Known rows, with every way that one mark hangs from another
K_417{K_796}: [ 17  31  21  -4 -18  46  -6   2  -5   9 -13   9  -6  -1  -6   3   7 -12
  -6   2 -25]
K_162{K_684 K_727{K_608}}: [ 22  28  21 -21  -3 -17   9 -16  12  14 -20  19 -14  -3 -42  14  -7 -24
 -19 -23 -13]
K_796{K_48 K_67{K_162{K_684}} K_417 K_477}: [ 16  -1 -16 -35 -13  -2   8   2  24   4  -5   7 -23  12 -57  28  -5 -24
   1  18   0]
K_48{K_796{K_417 K_477}}: [ 12  23  23 -16 -21  30  -3  16  12  -2   2  11  -6   5 -30   7   0 -10
  18   6  -7]
K_162{K_67{K_796{K_417 K_477}} K_727}: [ 12  15  27 -34 -25   9   9  13   5   7 -10   0   0   0 -23   9  -8 -11
  14 -15   0]
K_48{K_796{K_417}}: [  6  35  15  -8 -19  33  -2   1  11   6   0  15  -5   8 -24   0   2  -9
   9   9 -14]
K_477{K_796{K_48 K_67{K_162{K_684}} K_417}}: [  3  -7 -32 -29 -13  -5   9 -24  27  13   2  -3 -32  14 -53  14  13 -22
  -6  20 -11]
K_48{K_796{K_477}}: [ 19  21  26 -14 -21  42  -1  13   9  -6  -7  -1  -3   4 -12   6   1 -11
   4   2  -8]
K_477{K_796{K_67}}: [  6   9   1 -23 -18  29  10  -5   0  13 -12  -4 -14   5 -15  18   8 -14
 -10   6 -20]
K_477{K_796}: [  9   5  13 -17 -17  28   2 -10  -4  11  -6  -2 -11   0 -15   6  13 -12
 -11   0 -24]
K_796{K_67 K_477}: [ 18  14  17 -28 -20  33   9  21  -5   6 -19   5  -6   3 -18  33  -9 -15
  -4   4  -9]
K_67{K_162 K_796{K_417 K_477}}: [ 15  19  16 -22 -18   5   6  15   3   1   4   6  -7   6 -17  17   0  -6
   0   9  -1]
K_608{K_727}: [ 22  21  17 -19 -13  31   1   1 -11  20 -13  20 -12   0   0  15   5 -15
  -4 -22 -27]
K_67{K_162{K_727} K_796{K_48 K_417 K_477}}: [ 21  27   5 -23 -19  -9  12  11  12   9   0   3 -12   7 -23  17  -4 -12
   1 -11   3]
K_477{K_796{K_48}}: [  9   1  -4 -18 -19  33   4 -10   4  21  -6 -14 -17   2 -24   6  14 -16
  -9  -5 -20]
K_67{K_162{K_684 K_727{K_608}} K_796{K_477}}: [ 27  22  19 -25  -7 -34  15  -5  20  -1 -11   5 -15   2 -27  18  -2 -18
 -19 -18   4]
K_796{K_67{K_162{K_684 K_727}} K_417 K_477}: [ 23  19   7 -36  -9 -25  10  -1  18  -9  -8  28 -15   7 -48  28 -12 -23
  -3   8  -2]
K_417{K_796{K_48 K_67{K_162{K_684}} K_477}}: [ 24   3 -10 -22 -16  23   2  -1  25  -3 -11  -5 -23   9 -32  20   5 -24
  -6  17  -6]
K_67{K_162 K_796{K_477}}: [ 22  15  21 -20 -18  19   8  12   0  -3  -4  -5  -4   6   3  16   2  -7
 -14   5  -3]
K_67{K_796{K_477}}: [ 19  17  35 -21 -22  34   6  20  -6   6 -17 -16   1  -1  -8  18  -2  -8
  -7  -7  -9]

Rows
[ 21  35  11 -18  -4 -31  17 -20  19   8 -13   8 -13   5 -20   9   0 -17
 -28 -16  -4]
K_67{K_162{K_684 K_727{K_608}} K_796}
[  7  28 -10 -23 -13   9  11   3   5  11  -1  31 -15  13 -23  24  -5 -11
  -5  20 -10]
K_796{K_67{K_162} K_417}
[ 12  -8   9 -31 -29  44  10  13   7  17 -15 -32  -5   4 -14  10   0 -12
   3 -11   0]
K_162{K_67{K_796{K_48 K_477}}}
[ 21  -5  18 -37 -22  14  10  -4  18   7 -23 -31  -6   2 -32   6  -7 -23
  -4 -20   0]
K_162{K_67{K_796{K_48 K_477}} K_684 K_727}
[ 27  19   2 -34  -4 -35  18  -3  24  -3 -14  25 -23   6 -41  33  -9 -25
 -16  -6   4]
K_796{K_67{K_162{K_684 K_727{K_608}}} K_477}
[ 20   5 -14 -29 -18  22  13  14  10   6  -8   5 -18  12 -19  33  -5 -17
  -9   9   0]
K_796{K_48 K_67{K_162} K_477}
[ 20  17   3 -18 -25  47   3  20   8  13 -19  -7 -17   3 -19  24   2 -18
   6   2 -10]
K_417{K_796{K_48 K_67 K_477}}
[ 11  24  -4 -20 -20  15   7  13  22 -10   7  21 -14  17 -24  18   0  -9
  13  23   2]
K_48{K_796{K_67{K_162} K_417 K_477}}
[  0   6 -19 -26 -22  21   9  -3  11  27  -5  -5 -26   8 -40  19   9 -15
   7   4 -15]
K_477{K_796{K_48 K_67 K_417}}
[  8 -17   6 -39 -24  20   4   2  21  16 -12 -32 -10   5 -51   7  -1 -18
  13  -1   1]
K_162{K_67{K_796{K_48 K_417 K_477}} K_684}
[  9  27  11 -21 -23  30   5  21  17   0  -5   9  -9  10 -31  20  -3 -10
  20  12  -3]
K_48{K_796{K_67 K_417 K_477}}
[ 17   0   1 -28 -16  -1   5   1  21   6  -2 -15 -16   8 -44  13   1 -17
  -2   9   1]
K_67{K_162{K_684} K_796{K_48 K_417 K_477}}
[  6   3 -15 -24 -21  33  12  -6   7  23 -13 -17 -22   7 -22  18   9 -17
  -7   2 -16]
K_477{K_796{K_48 K_67}}
[ 13  14  -2 -26 -14   3   5   0  33 -14   2  12 -16  16 -42  14  -1 -17
   6  28   1]
K_48{K_796{K_67{K_162{K_684}} K_417 K_477}}
[ 29  30  -4 -19 -19  13  10  10  15   0 -10  14 -19   6  -9  23  -1 -20
  -2  -3  -4]
K_417{K_796{K_48 K_67{K_162{K_727}} K_477}}
[ 19  12  17 -22 -25  37   7  19   2  17 -17 -28  -5   2 -14  17  -1 -11
  -4 -13  -5]
K_67{K_796{K_48 K_477}}
[ 14   4  29 -39 -19  -3   6   0  15   1 -14  -9  -1   0 -42   6  -7 -18
   9 -10   0]
K_162{K_67{K_796{K_417 K_477}} K_684 K_727}
[ 13  20  30 -23 -22  21   4  21  -2  11  -9  -6  -1   0 -24  18  -2  -7
   8  -3  -6]
K_67{K_796{K_417 K_477}}
[  2  39   2 -13 -21  33   6   4  14   9  -7  13  -9  12 -23  13  -2  -9
  10  14 -11]
K_48{K_796{K_67 K_417}}
